What can hang from each mark
V: D M
Y: G P
P: B V Y
E: W
K: G W
W: K P
B: G P
S: V
G: B N
M: V

Every row comes from one small tree of marks. Brackets hold a mark, then the marks that hang from it, in alphabetical order. Every link used is in the known rows. Which tree was each row made from?
Known rows
[G B]: [  8  -5   4  29  -1  -7 -26  12 -17  -9   9 -13  18  15 -13 -23  -4 -37
 -13  16   8 -19  26 -22 -30  -6   0   4]
[B [G N] [P Y]]: [ 16  -2  10 -18  44 -21  30  -4  -1  26 -18  -1   8 -16  37  10 -32  -2
  15  -7  -8  -7 -14  43  14 -19  -5  15]
[E [W K]]: [  5  15  21  36 -18  24  -1   0  15   4   5  -3 -10  28 -20 -16 -12  -4
 -18  -5  10  -6   1   8  19  39  -9  23]
[K [W [P B]]]: [ -5   6  11  25 -21  -8   3  -6 -17 -28   8   4   3  -2 -28  17  -1  -8
 -10  12 -10   5   6 -19   9  -3   1  -3]
[S V]: [ 23  -9  -4  18 -46  -3 -27 -10   3   4  -1   3  24  12   3 -11  12 -32
 -30   9  -3 -17   8 -36  10   4   5 -18]
[K [G [B P]] W]: [-18 -19  -8  30  -3   0  15   1 -31 -22 -15 -10  -7  10   4  -2 -23 -14
 -14   0   3   9 -14   7  -9  -9  20  29]
[G [B [P [V M] Y]] N]: [ -5  -5  -9 -29  35  -2  -3  12  -2  10   1   3  12   8   5 -26  18 -12
  14  10   9   1  10  22 -21 -31 -18   4]
[E W]: [ 17  10  19  28 -26  17  -7   8   9  -1  11   1   4  16 -12 -10 -16 -18
 -17   0   2 -17   2  19  13  26 -20   6]
[B [G N] [P [V D] Y]]: [  3  -1 -14 -43  33   1  17 -11  22  29 -14  11   5 -33  42 -10 -12   8
  26 -12 -12 -12 -30  42   4 -15 -21   5]
[K [G N] W]: [-38  -1   8  18 -24   4   8  18 -18  -8 -16  12  -4   3   0  34 -37   3
   1 -21   8  -4 -17   4   5   7  21  32]
[S [V M]]: [ 16 -14 -19   9 -35   8 -36 -26  -1  -6   4   3  15  18  -6 -17  30 -27
 -40  12  -1 -19  16 -24   1   9  -3 -22]
[P Y]: [ 15  16  13   5   9  -1 -11   4  14   0   3  10  23  10  -7  12 -12  -3
   5  15 -19 -18   4  -7  -1  15 -20   4]
[M V]: [ 18  -3   3  33 -36  10 -23 -23   4 -12  29  -2  12   3   3  -2 -11 -13
 -27  10  -2 -21  -4 -32   0  10  -4 -13]
[E [W P]]: [ 13   7  26  22 -23   9   7  -7 -10  -8  17  10 -13  17 -20  -3 -14 -21
 -28   8   4  -1  10  17  14  14 -23   5]
[B G [P [V D M]]]: [ 10 -26 -43 -19  18  25  -1 -48   6   6  -5 -11   0 -37  35 -29  10  -2
 -11  -7 -17 -23 -23  38 -12   1 -19 -14]
[E [W K [P [V M]]]]: [  1   6   2   7 -18  35   2 -24   8  -3  12   8 -28  23 -29 -15  19   6
 -25   1   7  17   4  12  15  29 -21   5]
[W K [P [B G] V Y]]: [ 23  25  -2 -16  25 -11  15 -19  19   8 -18   0  -3   1 -10  10   8  24
  23  13 -19  33   5 -24  23   0   6  -8]
[V D]: [-14   0  -1  14 -10  19 -30 -14   4 -13  15   7   6  -4  -3 -20  -8 -21
 -16   2  -4 -45   1 -12 -26  23 -21   7]
[S [V D M]]: [ -5 -10 -30   0 -32  23 -47 -38   6 -14  12  15   1  13  -7 -37  34 -29
 -40  10   3 -33  11 -24 -16  20 -18 -14]
[P [B [G N]] [V D]]: [ -1  15 -19 -24   1   1 -18   4  23  11  -9  -2  14 -32  13 -15   0  -1
  30 -12  -3 -19  -3  -5  -5  -9   4 -20]
[Y P]: [ -6 -23  22  16 -12  -1   4  13 -14 -11  17 -16   8  -2  -3   4   9   2
 -19  -2   0 -13  -3  -2  -9  -3  -9 -10]
[E [W [P V]]]: [ 18   5  12   7 -35  19   3  -4   5   1  13  13  -6   6 -15  -5   2 -12
 -17   4  -2   7   0  15  18  11 -25 -10]
[W K P]: [ -9  -4  21  26  -1   3   5 -24 -17  -8   6   0 -14  18 -17   2  -7  -7
 -27   7   3   3  13 -29   1  14   5  18]
[Y [G B N] [P V]]: [-14 -31   4 -17  -6 -26   4  61 -13  14  20 -19  -7 -15  14   1  35  19
  13 -19  35  18   3  11 -24 -32  18 -20]
[K G W]: [-19  -5  -2  30 -28  12   2   0 -14 -19 -14   4  -1   5  -4  29 -31   3
 -11 -10  -8  -5 -20  -5   5  20  18  23]
[P [B G] V Y]: [ 43  26 -16 -22  17 -11  -6   5  37  15 -19  -6  33 -19   5  11   3  16
  40  11 -33   4  -3  -8  17  -4  -2 -30]
[K [G N] [W [P V]]]: [-36  -7   2  -4 -33   6  18   7 -21  -8 -13  24 -14  -6  -2  39 -20   9
   2 -16   4  19 -19   0  10  -8  18  17]

Which tree is each row?
[ 16 -27  -5  17  16 -24   2  14 -22   3  11 -27  -1  -6  24 -13   4 -13
 -10   2  15  -2  10  10 -22 -14  19  -3] -> [Y [G [B P]]]
[  9   4   2  20 -10 -16  11 -13 -18 -17  -4  -1  -2 -14 -16  21 -12  -5
  -3   6 -12   9   1  -4  15  -8   8  -3] -> [K [W [P [B G]]]]
[ -9 -22 -33 -34  24  17   4 -30   3  17  -6  -2  -5 -36  39 -24   3  -2
   0 -19  -1 -23 -21  47 -11 -12 -14  -4] -> [B [G N] [P [V D M]]]
[ 36 -26 -20  -5   5   1  16 -22   4  22 -16 -22  20 -37  44  -7  -9  -5
  -2  -7 -22  -8 -26  27  12 -12   2 -18] -> [B G [P V]]
[ -3 -23   7   3  21 -32   8  32 -26  13  10 -19  -4  -6  28  -8  -3 -12
   1 -10  31   0  13  19 -21 -27  24   6] -> [Y [G [B P] N]]
[ -7   8  11  10  -6 -22  15   1 -21  -9  -6   6  -6 -14 -12  25 -18  -5
   5  -4   0   9   4   3  14 -17  13   5] -> [K [W [P [B [G N]]]]]
[-10 -15  16  10  20 -18   2  19 -28   5   4 -12  10   7  10 -28 -11 -37
  -5   3  23 -12  16   9 -23 -34   3  16] -> [G [B P] N]
[-14   6  17  -3  -4 -22  19  18 -11  -1  11  27 -18  -3  -8  44  -7  17
   8  -4   5  15  -6  16   9  -2  -2  17] -> [K [W [P [Y [G N]]]]]
[  1  12  29  30 -16  16  13 -14  -4  -4  10   7 -28  30 -27 -10  -9  -7
 -28   2  12  11   8   5  20  27 -11  23] -> [E [W K P]]
[  3 -18  12   6   1 -28  10  33  -9  -9  20 -33  -2 -14   7  18  26  29
   4  -7   8   9   5  -5  -3 -10  22 -33] -> [Y G [P B]]
[  3  10  11  -9  27 -33  -8  44   0  14   8   6   1  11   3  12  -3   1
  23   2  19   1  19   5 -18  -9   6  12] -> [P [Y [G B N]]]
[ 25  15 -28 -33  19  -4 -19  11  34   2   7  -5  15  -9  -3  16  42  38
  32  11 -17   9   7  -4   0   8   0 -41] -> [P B [V M] [Y G]]
[-11  11  23  27 -13  18  22 -15 -12 -10  -6   7 -41  38 -19   4 -26   1
 -27  -5  13  22   1   4  22  30   6  34] -> [E [W [K G] P]]
[-34   3  17  17   3   7   5   5 -10   3 -20  -3 -11  24   3  13 -33   6
  -3 -20  17  -2   0 -21   2  20  33  38] -> [W [K [G N]]]
[-32  -4   9  -6  -7   9  16  -7 -14   5 -16  10 -23  12   1  18 -13  13
  -3 -15  11  25  -4 -25   8   2  27  20] -> [W [K [G N]] [P V]]
[ 10   8  10  18  20 -17  13 -26 -14  -6 -11 -16 -14   5 -12   3 -10   0
  -6   7  -2  16  19 -28  12   2  24   3] -> [W K [P [B G]]]
[ -7 -23 -33  -6  13  22 -23 -21  -6 -12  13 -10   4  -3   5 -56  29 -25
 -15  13   3 -18   4   8 -41 -12 -22  -6] -> [G [B [P [V D M]]]]
[  3   3 -18 -42  14   1 -12  20  24  20   8  14   5 -10  11  24  27  33
  25  -8   0   1  -1  20  -6   6  -8 -16] -> [P [V M] [Y [G N]]]
[ -4  12  20  23   8  -7   3 -19 -12 -17   3  -9  -8  18 -25  -1   2  -2
 -11  13   0  12  25 -45   7   5  15   4] -> [W K [P B]]
[ -6  26  26  12   5  14  27 -11   3  -7  -9  19 -40  46 -25  12 -25  13
 -10   4   5  29  -1  10  28  33  -6  39] -> [E [W [K G] [P Y]]]
[ -5  12 -30 -32   8  36 -36 -20  35  -7  13  23   9  -3  -9 -15  29  11
   8  12 -21 -26  -7   4 -23  24 -45 -10] -> [P [V D M] Y]
[ 26  30  -5 -35  21 -19  -2  21  34  25 -20   2  29 -19   9  16  -3  16
  50   0 -18   5   0  -1  18 -16   3 -22] -> [P [B [G N]] V Y]
[-19  -6  -8  35 -17   1  -6  13 -26 -24 -12  -3  -4  17 -15   7 -23 -14
  -8   1   7   4  -3 -11 -15   4  22  28] -> [K [G B] W]
[  3 -26 -18 -20  -3  -8  -2  22   4  -7  21 -30  -1 -22   4  11  60  43
   7  -9   3  15   1   4  -8  -9  12 -53] -> [Y G [P B [V M]]]
[ -1  24  14  -5  12 -27  21   5  -7  -5  -9  18  -5  -7 -17  34 -16   8
  21   5  -8  17   1   8  20 -16   0  10] -> [K [W [P [B [G N]] Y]]]
[-19 -22  -4  -9 -24  22 -10   6   9  -9  22  -4   5 -20   3 -15  29  12
  -7  -7  -4 -18 -19  -2 -21   1 -25 -21] -> [Y [P [V D]]]
[ 36  28   2  -4  32 -24  -2   2  19   4 -16  -8  23  -4  -1  14 -15   4
  27  15 -24  -5   9  -7  14   0   1 -11] -> [P [B G] Y]
[-15  -7  -5 -27   1  -4   3  18  10   3   3 -13   1 -33   9 -11  20  18
  22 -16   2  -5 -11   6  -7 -22  -2 -27] -> [Y [P [B [G N]] [V D]]]
[  7  10  14  15 -28  25  10 -11  11   5   8   8 -20  19 -21 -12   5   2
 -18  -1   6  19  -3   3  23  24 -14   8] -> [E [W K [P V]]]
[ 11   7  -6 -28  12 -21 -12  47  18  26   5   8  11  -4  10   9  15  13
  36  -1  12  11   6   3 -14 -14   4  -8] -> [P V [Y [G B N]]]
[  0  13 -18  -8 -16  17 -33  -4  27 -10   7  -3  24 -18  -6 -24  19  -5
  13   6 -16 -24   0 -31 -13   8 -10 -29] -> [P B [V D]]
[-28 -11  -1   3  14   5  13   7 -13   9 -23 -13 -10  18  14 -17 -12  -1
   3 -14  21  17  -5 -11  -7  -9  33  30] -> [W [K [G [B [P V]] N]]]
[ 22  -4  -5 -35  30 -11  27   0  16  37 -21   2  17 -29  43   7 -15   9
  26 -10 -15   0 -25  41  19 -23  -8  -3] -> [B [G N] [P V Y]]
[-13  -3  -2 -20  25  -8  13  21 -10   8 -21   2   4  12  19  -3 -17  -5
  19  -1   8  13  -5   8 -10 -27  12  18] -> [K [G [B [P V Y]] N]]
[ -5  21 -18 -36  18  14 -20 -28  16 -22  14  22  -2   0 -26  -9  36   8
   9  27 -20   0  14 -16 -14   1 -34 -24] -> [W [P B [V D M] Y]]
[-28  11   9 -10   1  -1  15  -2  -9  -3 -20   1 -16  13  -8  16  -5  17
  12  -8   9  34   7 -39  13  -6  37   7] -> [W [K [G N]] [P B V]]
